Every row comes from one small tree of marks. The marks that hang from a mark follow it in brackets, in the order of their numbers. Every link used is in the known rows. Which tree was each row made from?
In the rows, 128 means zero.
Known rows
J_661{J_522 J_825{J_672} J_916}: [132 117 133 171  99 168 114 119 110 120 161 127 130 120 121 128 112 137
 141 142 107 123 134 214  98 124 104  90 147 107]
J_376{J_981}: [117 145 144  88 150 133 116 151  90 137 140 158 124  70 118 157 131 128
 123 113 151 127 156  98 182 128 135 132 115 127]
J_220{J_278{J_916 J_981}}: [135 125 115  98 115 135 125 155 146  89 104 135 107 146 135 134 103 108
  99 122 138 126  87  86 135  85 124 147 157 197]
J_91{J_376{J_981} J_672{J_825}}: [119 148 136  83 158 163 145 124 116 100 132 138 156  98 117 163 117 147
  61  94  80 101 151  46 126 145 126 133  90  56]
J_522{J_278{J_220 J_981}}: [139 140  41 146 109 148 117 180 179 146 111 134 108 126 140 132 118 119
 137 105 183 152  99  81 160  85 177 130  88 162]
J_825{J_661{J_522 J_916} J_672{J_91}}: [105 116 199 194 115 142  99 123  69  86 161  54 149 147 134 161 108 141
 134 152 132 113 180 189  51 142 103  64 179 123]
J_825{J_661{J_916} J_672}: [123 120 167 174 123 117 104 114 117 124 138  90 152 147 112 110 103 130
 188 134 175 123 190 120  88 129 158  60 181 151]
J_661{J_522{J_278} J_825 J_916}: [138 116  86 154 115 199 116 166 149 163 132 173 109 138 118 133 116 138
 120 125 116 135  92 158  68 139 141 105 128 118]
J_549{J_661{J_522{J_278{J_916}} J_825}}: [119 118  71 162 119 145 142 182 165 160 114 190  92 166 142  85 128 134
 147 112 103 130  81 142  36 113 123 136 163 131]
J_549{J_661{J_825}}: [122 141  94 102 148  85 164 110 175 162 114 165 110 127 101 102 148 129
 174 123 113 140 133 126 158 146 134 160 140 119]
J_491{J_843{J_278{J_220 J_981}}}: [156 123  71  97 128  67 123 108 134 137  98  92 113 121 146 121 127 107
  82 120 140 150 107 102 230  70 154 174  91 163]
J_825{J_661{J_522} J_672}: [118 135 180 188  99 127  83 117  77  98 133 104 151  99 125 122 100 141
 142 131 162 122 157 147  91 121 121  56 162 131]
J_549{J_661}: [104 153 100 105 151  73 145 143 143 145 112 172 119 128 108 128 139 117
 163 133 144 134 156 105 188 139 159 140 144 144]
J_843{J_278{J_220}}: [137 141 132  89 154  78 109 161 134 163 116 180 127 141 135 115 139 115
  99 130 159 147 111  96 185 102 159 132  70 172]
J_294{J_491{J_843{J_278{J_916}}}}: [149 111 142  76 152  81 136 105  85 151 124 122 114 146 153 112 161 101
 103 162 132 132 102 137 158  91 127 172 143 183]
J_294{J_491{J_843}}: [143 143 115  78 136  94 145  85  96 137 127  93 115  90 114 154 152 116
 137 166 142 139 143 155 217 119 150 152 148 156]
J_91{J_376{J_981} J_672}: [118 168 111  58 148 134 123 133  86 116 151 141 155  97 114 179 122 141
 102 109 105 106 148  37 148 125 110 108 111  81]
J_843{J_278{J_220 J_916} J_491}: [131 109 132 122 130  67 130 174 100 173 123 172 125 143 174  67 130 105
 113 153 148 133  78 127 174  81 123 153  95 178]
J_825{J_661}: [129 134 158 129 143 107 116 120 133 136 100 136 141 109 107 122 124 131
 170 121 175 137 160  75 141 147 151  98 147 162]
J_522{J_278{J_220 J_916 J_981}}: [141 119  48 167 110 155 125 206 188 136 112 149  99 159 163 107 116 115
 151  99 176 145  93  83 121  66 158 138 119 192]
J_278{J_220 J_981}: [134 142  80 137 125 125 129 146 157 124 113 127 118  94 132 153 123 119
 140 119 164 151 129  95 233  92 144 141 102 172]
J_672{J_825}: [132 120 155 120 146 149 144 136 165 115  99 175 127 112 114 123 127 125
 110 113 136 130 140 122 171 162 169 152  95 128]
J_549{J_661{J_522 J_825}}: [113 142 105 131 135 112 146 121 136 144 118 169 111 100 111 130 136 139
 133 132  89 135 118 159 144 140 109 137 145 111]
J_91{J_672{J_825}}: [148 128 154 101 152 131 158 133 155 109  96 175 143 146 104 128 113 125
  99 123 125 117 148 113 125 141 145 139  91  99]
J_661{J_825{J_672{J_91}} J_916}: [135 109 152 129 115 144 143 104 144 118 174  88 125 171 121 125 140 128
 168 143 109 121 150 214  79 148 101 134 139 102]
J_91{J_376 J_672}: [133 166  93  69 136 120 128 130 129 112 131 166 158 139 104 164 122 130
 132 126 116 114 133  53 158 139 118 104 110 105]
J_843{J_278 J_491}: [135 127 142  85 123  83 117 132  77 176 123 177 138 107 141 102 139 102
 103 162 149 128  79 126 194 129 119 158  78 134]
J_294{J_491{J_843{J_278{J_220 J_916}}}}: [147 117 125  95 159  55 142 122 103 158 125 101 108 154 162 104 154 109
  98 160 136 145 106 134 181  62 144 165 133 203]
J_661{J_825}: [148 129 121  93 133 131 142 115 167 148 118 175 118 112 104 116 142 128
 165 118 131 141 116 130 161 151 122 148 111 129]
J_825{J_661 J_672{J_91}}: [123 129 202 145 115  99 112 105 109  94 145  62 147 152 127 122 129 132
 175 133 163 121 177 145  69 144 116  97 154 129]
J_549{J_661{J_522 J_825 J_916}}: [105 127  92 151 149 126 149 132 135 156 128 158 112 123 110 141 130 138
 135 141  81 132 135 166 136 144 119 126 163 117]
J_91{J_672}: [148 150 126  84 144 106 139 144 121 124 117 176 143 146  99 149 115 118
 138 139 150 123 144  99 139 120 127 116 109 125]
J_294{J_491{J_843{J_278}}}: [150 135 143  56 149  73 128  82  83 162 122 110 121 117 131 137 163 105
  89 167 137 138 109 136 197 111 141 168 115 155]
J_825{J_661 J_672}: [129 133 176 155 109 103 102 104 119 115 127  99 152 128 116  96 113 131
 188 123 186 128 170 107  99 127 147  76 158 144]
J_672{J_91}: [124 138 152  85 140 122 134 148 127 112 134 144 122 135 122 165 148 118
 141 139 142 129 143 147 168 157 118 151 111 137]

Write each row's tree
[128 107 190 185 161 155 137 123 112 103  96 122 159 134 108 150  86 148
  77 132 109 110 173 117  55 144 134  74 143 107] | J_91{J_672{J_825{J_661{J_522 J_916}}}}
[ 97 135 166  88 153 180 139 129 123  87 153 101 134  87 140 183 152 148
  62  94  68 107 150  93 146 182 118 170  89  66] | J_672{J_91{J_376{J_981}} J_825}
[135 103  98 145 117  92 132 157 103 160 119 140 123 123 188  92 126  99
 108 145 144 137  61 114 206  61 101 174  89 179] | J_843{J_278{J_220 J_916 J_981} J_491}
[117 109 190 184 127 184 116 154 139 107 100 102 126 140 139 133 122 150
  77 107 127 122 123 136  13 171 143 116 113 103] | J_672{J_91 J_825{J_661{J_522{J_278}}}}
[144 131  94 131 102 183 110 158 148 155 120 184 108 115 123 117 127 139
 122 114 128 138  72 150  84 136 129 118 105 114] | J_661{J_522{J_278} J_825}
[158 119  89  78 121  84 119  90 115 126  96 109 120 120 139 130 129  98
  88 122 139 138 101  96 212 101 134 187 101 147] | J_491{J_843{J_278{J_981}}}
[138 130 141 148  86 159 109 108 108 111 151 141 128  99 124 115 119 137
 144 131 119 126 113 209 105 122  91 104 128 101] | J_661{J_522 J_825{J_672}}
[140  98 113 124 109 113 128 141  85 155 115 159 129 121 180 101 129  90
 108 147 140 124  56 107 188  91  81 189 101 157] | J_843{J_278{J_916 J_981} J_491}
[143 124 157 107 104 129 137  97 145 109 162  98 124 153 124 115 148 129
 168 133 119 125 133 206  91 144  88 149 118  92] | J_661{J_825{J_672{J_91}}}
[144 109  98 153 106 187 118 185 157 144 122 197 100 148 144  96 122 134
 129 110 122 131  65 142  48 115 113 123 132 140] | J_661{J_522{J_278{J_916}} J_825}
[134 119  80 155 128 131 137 173 162 114 118 139 111 127 157 129 118 114
 155 114 158 144 121  95 196  70 130 148 128 198] | J_278{J_220 J_916 J_981}
[119 142  67 141 115 136 133 156 160 168 113 175 100 133 117 106 134 139
 131 117 108 137  86 141  75 134 139 128 131 103] | J_549{J_661{J_522{J_278} J_825}}
[111 121 124 139 134  94 167 102 153 128 169  81 118 193 119 112 146 128
 179 145  92 120 166 207  74 147 111 146 167  88] | J_549{J_661{J_825{J_672{J_91}} J_916}}
[128 140 126  95  98 148 128  85 154  91 178  85 138 146 129 129 153 141
 158 119  83 116 118 157 106 164  83 137 119  74] | J_661{J_825{J_672{J_91{J_376}}}}
[ 93 147 187 122 120 130  99  95  72  86 179  24 159 103 139 156 136 154
 138 104 117 103 178  84  75 149  97  92 152  82] | J_825{J_661 J_672{J_91{J_376{J_981}}}}
[122 140 104 127 111  80 150 100 160 140 139 132 121 144 108  78 137 128
 190 125 124 130 144 165 112 126 129 137 151 104] | J_549{J_661{J_825{J_672}}}
[107 126 107 178 114 124 137 115 116 132 157 120 122 139 117 114 117 138
 153 144  91 122 148 211  94 123 117 104 176  99] | J_549{J_661{J_522 J_825{J_672} J_916}}
[123  92 166 211 126 192 113 180 156 115  82 152 123 148 152  82 100 144
  99  94 143 123 109 102   4 133 161 100 150 148] | J_672{J_825{J_661{J_522{J_278{J_916}}}}}
[117 127  84 122 163  99 167 118 175 170 122 158 112 146  99 117 141 127
 175 133 104 137 151 132 145 150 147 147 162 129] | J_549{J_661{J_825 J_916}}
[112 121 162 181 146 150 103 137  93 130 114 128 141 102 116 162 104 140
 129 141 142 130 167 116 123 143 136  64 172 163] | J_825{J_661{J_522 J_916}}
[131 127 170 137  92 153 121 111 102  90 168 100 125 126 136 142 136 139
 128 138  95 118 119 242  84 139  62 127 124  84] | J_661{J_522 J_825{J_672{J_91}}}
[156 127 108  79 136  99 131  62  81 146 118  75 119  95 145 160 157  98
  81 156 133 141  94 123 214  92 121 189 108 157] | J_294{J_491{J_843{J_278{J_981}}}}
[143 116 127 139 111 141 132 105 151 134 156 126 129 146 110 105 122 127
 181 133 134 128 147 178 104 132 131 112 145 120] | J_661{J_825{J_672} J_916}
[113 120 175 210 113 143  87 125  74 108 141  91 152 116 122 140  93 140
 151 142 153 120 176 153  78 125 133  41 183 142] | J_825{J_661{J_522 J_916} J_672}
[122 108 217 141 156 132 148 105 161  99  95  92 137 136 123 128 136 139
 115 113 129 125 167 116  95 185 138 146 121 119] | J_672{J_91 J_825{J_661}}
[106 143 169 132 110 119 103  95 121  79 159  48 162 145 132 138 135 144
 168 120 128 113 161  95  88 162 108  90 154 108] | J_825{J_661 J_672{J_91{J_376}}}
[138 107 181 157 175 131 155 111 157 121  88 117 159 163  98 123  95 138
 119 124 130 116 188  82  63 150 160  94 141 118] | J_91{J_672{J_825{J_661{J_916}}}}
[153 133  89  94 138  76 135  79 102 152 118  56 114 104 154 150 154 107
  79 156 139 152  99 120 239  63 139 177  96 173] | J_294{J_491{J_843{J_278{J_220 J_981}}}}
[148 124  62 152  85 205 113 139 154 139 113 147 106  96 137 140 121 132
 111 104 125 140  55 132 107 115 105 140 100 114] | J_661{J_522{J_278{J_981}} J_825}
[ 97 156 140  68 144 154 119 137  90 104 170 105 134  88 135 198 154 141
 102 111  93 113 148  83 168 161 100 145 113  91] | J_672{J_91{J_376{J_981}}}
[110 101 189 201 152 176 124 127 124 113  95 124 142 102 119 143 101 147
  87 122 121 124 166 128 103 164 156  88 154 135] | J_672{J_825{J_661{J_522 J_916}}}
[110 133 150 104 140 167 144 126 168  81 132 123 137 126 132 163 152 137
  86 111  81 116 135 106 161 195 129 168  94  88] | J_672{J_91{J_376} J_825}
[135 127  93 122 112  86 124 131 100 171 116 126 130  91 164 115 129 102
  92 150 152 142  69 113 242  81 116 166  60 149] | J_843{J_278{J_220 J_981} J_491}
[111 153 128 103 100 136 110 121 121  75 179  95 148 147 136 156 144 130
 147 129 114 111 140 135 135 155 108 121 122  99] | J_825{J_672{J_91{J_376}}}
[125 123 150 144 165 148 147 100 164 107 105 108 173 157 102 142 103 151
 112 111  96 108 174  35  74 167 152  87 142  99] | J_91{J_376 J_672{J_825{J_661{J_916}}}}
[118 141  77 164  83 134 119 142 140 146 141 141 111 151 125  78 122 139
 144 118 120 126  97 183  31 115 137 107 142  85] | J_549{J_661{J_522{J_278} J_825{J_672}}}
[112 126  59 165 130 152 137 162 162 177 125 166 101 150 115 121 124 137
 129 127 101 134 107 153  65 138 154 116 152 108] | J_549{J_661{J_522{J_278} J_825 J_916}}
